Each row was made from one path, in order. Every step used is in the known rows, and no mark comes twice. Write each row's path.
Known rows
vuno/vugab: -10.6 10.1 -1.0 -1.9 -2.0 -8.6 -3.0 -0.8 1.6 3.6 10.2 -7.0 -10.3 -7.2 9.1 13.3 2.9 0.4 -9.0 -0.5 8.8 8.8 -13.3 6.2 -8.9 -9.2
zaga/sare: 8.9 -9.9 8.9 3.4 5.4 -7.1 -7.3 -4.6 13.3 6.3 3.3 -2.1 -3.0 1.8 11.9 10.3 -10.8 -1.2 -0.4 4.5 -2.7 21.3 9.1 2.5 13.5 11.8
kide/vugab/vuno/rusa/zaga: -6.6 12.0 -22.4 20.5 -12.5 20.4 -4.2 28.0 -32.9 -9.8 -22.8 -49.0 -29.5 -16.1 -8.7 3.4 -10.9 9.7 -5.0 3.8 23.3 13.6 -8.2 0.4 -5.3 -8.5
vuno/rusa: -3.3 3.6 -2.3 4.0 -8.7 -0.1 -1.9 9.6 -3.4 -16.3 -7.8 -23.2 -2.7 10.7 -1.4 -1.8 -3.5 11.5 -1.6 10.2 -2.2 5.2 -1.9 15.6 18.9 -2.5
sare/vuno/vugab/zaga: -13.1 -9.4 -0.3 15.7 -17.7 0.0 3.6 7.0 0.0 -2.0 9.0 -15.3 -33.2 -15.9 19.2 21.2 5.8 18.9 -6.9 -7.7 34.1 4.1 -17.3 9.4 -25.5 -35.7
tofe/vuno/rusa: 0.2 0.3 -0.1 -4.9 -2.7 14.6 -7.3 10.9 -3.9 -9.2 -0.7 -22.1 -6.8 -2.3 6.0 -6.1 -3.4 9.7 4.8 9.2 4.4 9.0 -5.5 12.1 25.4 -16.8
kide/vugab/zaga/sare/risez: -5.6 -13.0 13.3 1.3 -21.8 5.1 -7.5 -1.5 5.7 9.0 -2.8 -10.1 -32.8 -24.3 14.8 5.7 15.9 12.8 -16.4 -16.7 -0.3 19.7 10.6 0.9 -15.6 7.9
sare/zaga: -11.5 -1.7 4.0 16.8 -4.8 -2.7 -3.4 13.5 -5.0 -9.4 5.8 -2.0 -10.5 -2.0 -0.7 -1.6 -14.2 -3.2 11.1 -7.0 10.0 5.8 9.5 14.3 -12.5 -11.9
rusa/zaga: -2.0 1.8 -7.7 17.8 4.3 4.5 -11.1 15.9 -14.5 -2.5 -9.2 -9.7 -6.3 -3.8 14.4 0.5 -21.3 -6.7 3.6 -6.1 10.7 -1.0 8.7 0.9 -2.5 4.3
tofe/kide: 4.7 -1.2 0.2 -4.6 2.1 5.2 -6.0 -10.6 -3.5 -9.7 2.1 -5.4 16.9 -9.7 -15.7 2.8 5.1 -13.3 0.2 -9.8 -18.9 -7.9 3.7 -3.7 7.1 -2.7
zaga/sare/kide/vugab/vuno: 12.7 -2.5 -10.0 -10.2 2.3 18.7 -9.1 -2.3 1.7 15.5 -0.4 -19.1 -14.9 -11.7 -20.5 17.7 2.6 6.1 -26.4 3.0 17.4 33.5 28.2 -13.8 -5.7 -14.9
zaga/sare/refu: 1.8 -13.1 7.5 4.4 6.5 -13.4 -2.0 -0.7 16.1 6.1 7.7 10.5 5.8 10.7 4.6 13.3 -10.3 19.6 1.7 -6.0 -0.3 30.7 12.9 7.8 -0.1 -1.0
rusa/vuno/vugab/zaga: -7.8 7.1 -5.5 18.8 -7.2 4.8 -13.2 4.9 2.9 7.8 4.7 -9.3 -32.7 -22.7 19.6 33.2 5.5 -1.3 -1.4 3.9 27.2 10.5 -24.5 15.2 -23.4 -19.8
vuno/rusa/zaga/sare: 1.9 -3.2 -2.3 25.1 0.9 -1.2 -16.7 22.1 -5.0 -12.9 -13.4 -33.8 -11.9 7.8 27.7 7.8 -36.3 4.8 0.0 7.5 7.1 26.6 15.2 19.1 27.8 14.8
tofe/vuno/rusa/zaga/sare/kide/vugab: 13.2 0.2 -10.6 2.2 5.7 29.0 -31.8 38.6 -12.8 -4.7 -8.0 -43.5 -16.7 -9.4 12.5 0.3 -34.3 12.9 -17.1 -0.4 11.2 30.1 37.8 -0.2 23.4 -9.5
kide/vugab: -0.3 6.5 -3.8 -3.6 -6.8 5.0 -0.2 13.2 -8.2 1.9 -1.9 -10.3 -7.0 -13.5 -12.5 -7.2 3.3 8.3 -3.2 -4.8 -5.6 -4.6 -5.3 -15.6 -12.1 4.2
vugab/vuno/tofe: -19.0 -3.5 -10.6 10.6 -14.2 6.1 15.7 -13.4 -13.2 22.7 -13.8 -20.2 -11.9 -2.0 -3.3 21.0 5.0 -2.3 -14.2 7.2 21.7 18.6 -18.1 17.3 -6.7 -17.2
tofe/vuno: 4.8 -4.0 4.6 -8.4 7.8 16.0 -5.8 1.7 -2.4 5.4 7.2 1.2 -2.2 -15.3 8.1 -3.7 -1.1 -1.9 5.9 1.3 3.6 4.4 -3.2 -5.8 7.5 -14.8
vugab/risez: -4.0 0.1 2.1 -8.7 -0.2 -8.0 11.0 -5.7 -7.1 -15.6 1.2 -5.8 4.1 -11.1 -12.9 -18.6 15.8 -3.9 -9.3 -3.5 15.4 11.5 -1.2 1.6 -0.3 -4.8
vugab/kide: 1.6 -7.4 2.8 1.7 1.5 -3.6 -7.0 -16.4 1.2 -22.8 -14.0 -9.8 -1.8 2.4 -7.7 6.9 15.9 4.1 -7.9 3.6 -6.8 -14.7 10.3 -1.6 4.3 5.5
rusa/zaga/sare/vuno/tofe/kide/vugab: -8.0 -17.5 -10.8 37.3 -12.0 8.7 -13.4 17.7 -24.4 5.3 -6.0 -41.5 -5.0 -17.3 11.9 9.0 -35.0 5.5 -7.2 -21.9 2.8 14.9 6.2 2.1 1.6 -4.0
tofe/kide/vugab/vuno/sare/refu: 2.5 5.0 -7.0 2.5 -14.8 8.8 2.3 -2.0 -15.2 -6.9 -1.4 -32.0 0.0 -13.2 -33.1 11.0 11.4 20.3 -8.9 -17.6 4.8 6.3 -1.8 -18.2 -13.7 -35.8
risez/sare: -10.8 -13.1 8.9 5.5 -8.2 -10.1 -4.3 -5.1 4.9 -6.8 7.6 -9.1 2.5 -3.7 0.4 3.3 -3.6 14.3 -13.3 3.8 -0.8 14.4 8.7 1.9 7.4 -11.5
kide/vugab/vuno: 0.3 5.7 -11.8 -1.3 -6.9 15.8 7.5 2.8 -14.1 9.0 -4.6 -15.8 -17.7 -20.7 -21.8 4.0 14.3 6.3 -6.5 1.9 14.2 9.7 -12.9 -15.1 -20.4 -10.7
vuno/sare: 7.1 2.3 5.0 6.7 -8.5 -5.4 -3.2 3.2 -2.6 -7.1 -1.1 -22.2 -6.7 7.9 12.8 -0.9 -7.2 7.0 -6.7 1.0 7.6 -6.0 4.1 -4.8 13.1 -9.6
vuno/vugab/risez/sare: -24.9 -2.6 10.5 -5.1 -7.8 -27.8 3.8 -8.8 2.1 -18.0 18.2 -23.3 -4.6 -22.5 -3.2 -4.2 15.9 8.9 -31.1 -2.0 25.5 35.7 -6.9 10.1 -1.0 -24.3
kide/vugab/risez/sare: -13.4 -5.5 5.3 -7.5 -13.0 -12.9 6.9 3.2 -11.1 -19.4 6.6 -25.4 0.2 -27.5 -23.5 -23.6 15.5 19.6 -25.8 -7.9 9.4 23.6 1.8 -12.8 -4.3 -9.7
vugab/zaga: -2.6 -6.5 4.5 2.9 -9.4 5.1 4.9 1.9 2.2 1.3 -11.0 -6.9 -15.7 -10.7 7.0 15.4 9.1 1.0 -2.1 -1.4 5.7 -6.9 -1.7 4.6 -11.2 -5.3

Which path is each row?
-4.8 -3.7 -4.1 -10.1 -10.8 5.1 -12.9 10.2 -1.1 -3.0 6.6 -21.5 2.1 -6.4 -21.1 -1.1 -0.9 25.6 -34.2 -5.8 -0.2 15.4 33.5 -14.1 -3.2 -21.9 -> risez/sare/kide/vugab
-5.0 -19.2 17.9 5.6 -15.3 -0.7 -8.1 -13.3 14.7 7.5 -1.7 -0.5 -25.5 -12.3 24.7 12.5 9.9 3.5 -12.1 -12.2 5.0 24.7 13.9 16.1 -3.7 4.1 -> vugab/zaga/sare/risez
-27.8 -29.1 0.0 25.1 -40.0 5.9 4.8 3.4 -16.4 -4.8 -3.7 -47.8 -9.9 -27.6 -8.7 17.1 1.8 31.6 -26.3 -18.4 0.5 1.7 -3.1 3.7 -12.7 -37.4 -> risez/sare/vuno/tofe/kide/vugab/zaga
5.1 -18.5 12.5 5.4 -4.5 -2.0 -1.6 -3.7 15.8 6.5 -6.6 -8.4 -16.8 -9.9 19.4 24.7 -0.7 0.6 -3.6 4.3 4.4 14.7 7.8 5.8 2.0 5.2 -> vugab/zaga/sare
7.6 1.2 -14.0 19.4 -3.7 18.6 -15.9 13.1 -22.0 -12.1 -16.2 -56.7 -14.3 -25.7 -11.7 15.7 -15.6 -2.2 -6.3 -0.3 4.1 26.1 5.5 -2.2 17.4 1.0 -> tofe/kide/vugab/vuno/rusa/zaga/sare
13.9 -0.9 -3.6 -11.7 3.7 8.9 -15.6 10.2 8.9 8.2 2.7 -13.3 -3.8 -2.5 -8.8 4.2 -7.5 9.0 -24.9 -3.3 -2.1 20.2 37.0 -13.9 1.2 -0.2 -> zaga/sare/kide/vugab
-3.5 6.3 -1.2 -13.1 -5.5 -2.3 11.9 9.0 -14.5 -13.9 -0.5 -16.5 -3.5 -24.8 -23.0 -26.6 18.7 4.2 -13.4 -8.2 9.7 8.0 -6.2 -13.0 -12.3 0.1 -> kide/vugab/risez
-10.8 2.4 -15.6 20.7 -22.4 19.2 -7.2 8.4 -19.2 14.0 -16.3 -30.1 -11.2 -33.1 -8.9 23.9 4.1 -3.3 -6.6 -9.2 -4.0 -6.7 -20.2 6.7 -18.8 -11.1 -> rusa/vuno/tofe/kide/vugab/zaga
-1.6 6.5 -0.2 42.4 -11.1 -0.4 -21.9 21.9 -7.3 -9.9 7.4 -18.5 -22.1 1.3 16.3 8.0 -29.5 1.7 14.7 -0.4 28.5 9.8 7.4 13.1 -5.0 -24.8 -> rusa/vuno/sare/zaga
11.5 -23.4 3.2 14.1 -14.1 14.7 -7.1 5.7 1.2 -7.6 2.2 -26.1 -15.2 -31.7 -3.2 15.6 1.9 16.1 -2.9 -16.5 -2.2 3.0 5.4 -12.8 -9.0 -12.2 -> tofe/kide/vugab/zaga/sare/vuno
-6.9 6.6 -16.1 23.8 -8.0 15.0 -4.5 16.0 -23.1 -11.4 -21.5 -38.4 -21.2 -3.1 0.8 10.8 -15.3 1.9 -0.5 9.4 29.8 16.8 -2.0 16.5 8.5 -12.1 -> vugab/vuno/rusa/zaga
-32.8 -20.2 -2.2 16.4 -30.0 -12.1 18.1 6.9 -21.6 -9.2 5.6 -41.5 -6.6 -18.7 -11.9 -19.2 3.4 36.9 -31.7 -11.9 27.9 28.7 -7.9 5.0 -10.6 -31.7 -> kide/vugab/risez/sare/vuno/tofe
13.8 -6.8 0.4 -8.6 8.7 3.3 -15.9 -4.0 16.7 6.6 3.6 -2.7 3.2 10.3 2.5 12.3 -11.8 1.7 -19.2 0.7 3.7 24.0 40.1 1.1 13.9 -4.7 -> zaga/sare/kide
-5.4 4.1 -10.1 3.8 -12.0 10.5 6.7 -1.9 -8.3 -9.0 -11.8 -29.7 -15.6 2.1 -12.0 10.1 6.8 7.9 -3.3 16.6 18.8 18.4 -9.7 15.5 9.7 -17.7 -> vugab/vuno/rusa
2.7 2.2 -8.4 -12.8 -11.6 20.0 -2.8 17.0 -4.6 2.6 -13.5 -19.0 -15.8 -13.7 -15.1 9.0 12.6 12.3 -25.7 -9.2 7.4 -6.9 25.9 -11.1 -23.9 -16.3 -> sare/kide/vugab/zaga
-0.4 6.3 2.7 23.9 -17.0 5.9 -25.5 -2.8 -4.3 -1.4 7.3 -9.0 -20.1 2.5 21.6 -3.1 -3.0 8.6 -3.7 -10.3 17.6 12.8 3.5 9.2 2.0 -14.9 -> rusa/vuno/sare/risez
-19.0 1.5 0.6 12.7 -4.7 -19.3 -10.0 -5.3 0.6 -13.3 24.5 -16.6 -10.5 -27.3 0.1 4.7 7.6 7.5 -20.3 3.4 37.4 45.8 -15.3 14.5 -5.1 -28.5 -> rusa/vuno/vugab/risez/sare
-4.0 -8.0 -7.9 18.2 -15.3 6.7 -1.6 14.2 -5.9 -22.6 0.8 -23.4 -10.7 13.9 2.4 -6.8 -10.3 30.1 5.0 3.9 15.8 5.3 -3.1 15.5 11.8 -20.5 -> sare/vuno/rusa
-8.2 -14.1 3.6 8.0 -19.8 1.9 1.2 -2.0 -4.8 15.3 -16.4 -36.6 -7.6 -26.4 1.7 26.7 2.8 -2.7 -19.1 -9.3 -17.2 6.3 -2.5 4.8 -1.8 5.2 -> vuno/tofe/kide/vugab/zaga/sare
10.1 -5.9 -5.4 9.9 14.6 6.1 -25.2 14.7 1.7 4.8 -5.0 -13.4 -2.9 4.8 15.4 13.6 -32.9 -5.5 -17.9 -5.2 15.4 24.4 48.3 2.6 11.5 1.2 -> rusa/zaga/sare/kide
-1.3 -21.1 7.2 19.0 -0.5 -13.5 -15.4 -16.7 14.0 -17.8 9.9 -20.5 -21.6 -1.0 17.8 25.3 2.4 20.5 -12.5 1.8 15.8 18.9 4.4 6.7 2.0 -13.0 -> zaga/sare/vuno/vugab/kide
-6.7 1.4 8.9 23.7 -13.4 -7.7 -5.9 18.2 -6.0 -14.3 2.9 -24.2 -14.7 6.9 12.6 1.2 -20.8 2.8 3.8 -5.8 16.9 0.3 15.3 8.7 0.1 -21.2 -> vuno/sare/zaga
-4.9 -25.4 -0.3 24.5 -11.5 -0.6 -4.9 -12.2 0.2 6.3 5.4 -22.9 8.1 -0.7 8.6 16.6 -18.2 5.4 -6.0 -10.6 -1.6 19.9 2.2 16.6 16.1 -13.6 -> zaga/sare/vuno/tofe/kide
-1.9 -1.0 0.7 -0.9 -15.8 8.8 5.4 15.4 -6.0 2.9 -13.1 -16.3 -23.0 -23.4 -3.3 6.3 14.3 9.7 -7.5 -6.0 1.5 -10.4 -6.6 -12.3 -23.6 -0.4 -> kide/vugab/zaga
-25.1 -5.5 -14.8 0.5 -23.6 10.3 3.9 -2.6 -14.0 20.0 -6.7 -43.1 -8.4 -8.0 -25.8 18.9 3.6 22.4 -49.6 1.2 21.5 32.7 17.1 4.0 -10.8 -39.6 -> risez/sare/kide/vugab/vuno/tofe
-0.1 -14.9 14.3 -3.6 -20.3 10.8 -12.9 -9.6 3.3 0.3 -2.0 -14.0 -15.8 -35.2 0.0 8.8 20.4 -0.4 -16.6 -27.4 -20.1 11.0 13.0 -2.1 -7.1 5.0 -> tofe/kide/vugab/zaga/sare/risez
-3.5 -9.2 -6.1 26.9 -16.5 11.8 -13.6 3.1 -4.6 19.5 -10.5 -32.4 -14.5 -32.2 5.1 35.9 -4.9 -4.4 -8.3 -4.9 -6.7 14.9 -9.6 8.3 -5.5 1.0 -> rusa/vuno/tofe/kide/vugab/zaga/sare
-18.2 4.3 -7.6 -8.2 -14.9 -3.7 12.8 -3.9 -26.4 -7.4 -9.3 -35.7 13.5 -28.0 -30.1 -17.2 19.0 -8.1 -24.1 -18.3 -5.6 3.9 -13.7 -0.5 -3.3 -4.4 -> vuno/tofe/kide/vugab/risez
7.7 5.2 -14.2 10.9 -2.0 13.8 -26.5 36.5 -9.3 -9.2 -15.3 -45.4 -13.8 3.7 4.6 3.8 -31.8 14.2 -21.4 -1.4 6.2 24.7 41.4 4.0 16.2 3.4 -> vuno/rusa/zaga/sare/kide/vugab
-8.2 2.5 3.6 -0.7 0.5 -11.5 -9.4 -17.1 2.6 -16.7 -3.7 -15.9 -12.2 -5.5 1.7 18.8 19.7 2.3 -15.9 3.3 3.4 -4.3 -4.3 5.3 -3.4 -4.6 -> vuno/vugab/kide
5.9 8.6 -6.1 4.8 -15.2 10.4 4.2 4.5 -16.0 3.7 -6.8 -37.6 -24.1 -14.4 -10.7 6.1 7.3 11.9 -13.0 3.0 21.4 4.9 -7.7 -20.7 -6.0 -20.6 -> kide/vugab/vuno/sare
-6.2 -4.3 -13.4 36.7 -11.9 10.5 -11.1 31.6 -21.4 -25.7 -9.2 -35.4 -17.7 8.9 16.9 -5.0 -30.7 23.2 9.6 -2.1 24.7 4.4 3.5 17.1 7.7 -14.8 -> sare/vuno/rusa/zaga
-2.2 -3.4 13.5 -1.6 -13.9 13.4 -15.9 -5.2 -5.4 2.8 9.3 -13.8 -16.0 -6.5 25.9 -15.1 2.4 7.6 -9.4 -15.9 11.7 10.3 8.1 1.3 14.7 -25.4 -> tofe/vuno/sare/risez
1.3 8.8 -14.7 -2.1 -16.0 21.6 -0.5 1.8 -18.9 -15.8 -11.9 -43.8 -5.1 -20.3 -38.9 5.4 15.2 5.1 -8.0 2.6 -5.2 5.5 -11.7 -3.5 6.1 -16.0 -> tofe/kide/vugab/vuno/rusa
5.3 -10.1 1.1 22.3 10.3 -2.1 -17.2 13.2 -2.3 3.3 -5.2 -11.0 -8.7 -2.9 26.7 10.7 -30.2 -7.7 1.1 -1.1 7.2 19.6 15.1 1.5 11.8 15.5 -> rusa/zaga/sare
11.5 -14.3 5.0 -6.9 0.1 9.5 -9.1 -0.7 17.6 8.0 -7.4 -10.4 -11.4 0.6 10.5 26.0 -3.1 2.9 -23.2 0.8 11.1 16.8 38.4 5.7 1.7 -9.9 -> vugab/zaga/sare/kide
-6.6 6.5 -10.4 21.6 -5.0 5.7 -12.2 27.8 -19.3 -19.1 -18.5 -32.0 -10.0 6.5 13.3 -1.3 -24.3 5.0 1.5 1.3 9.1 3.4 4.5 16.1 15.5 3.4 -> vuno/rusa/zaga
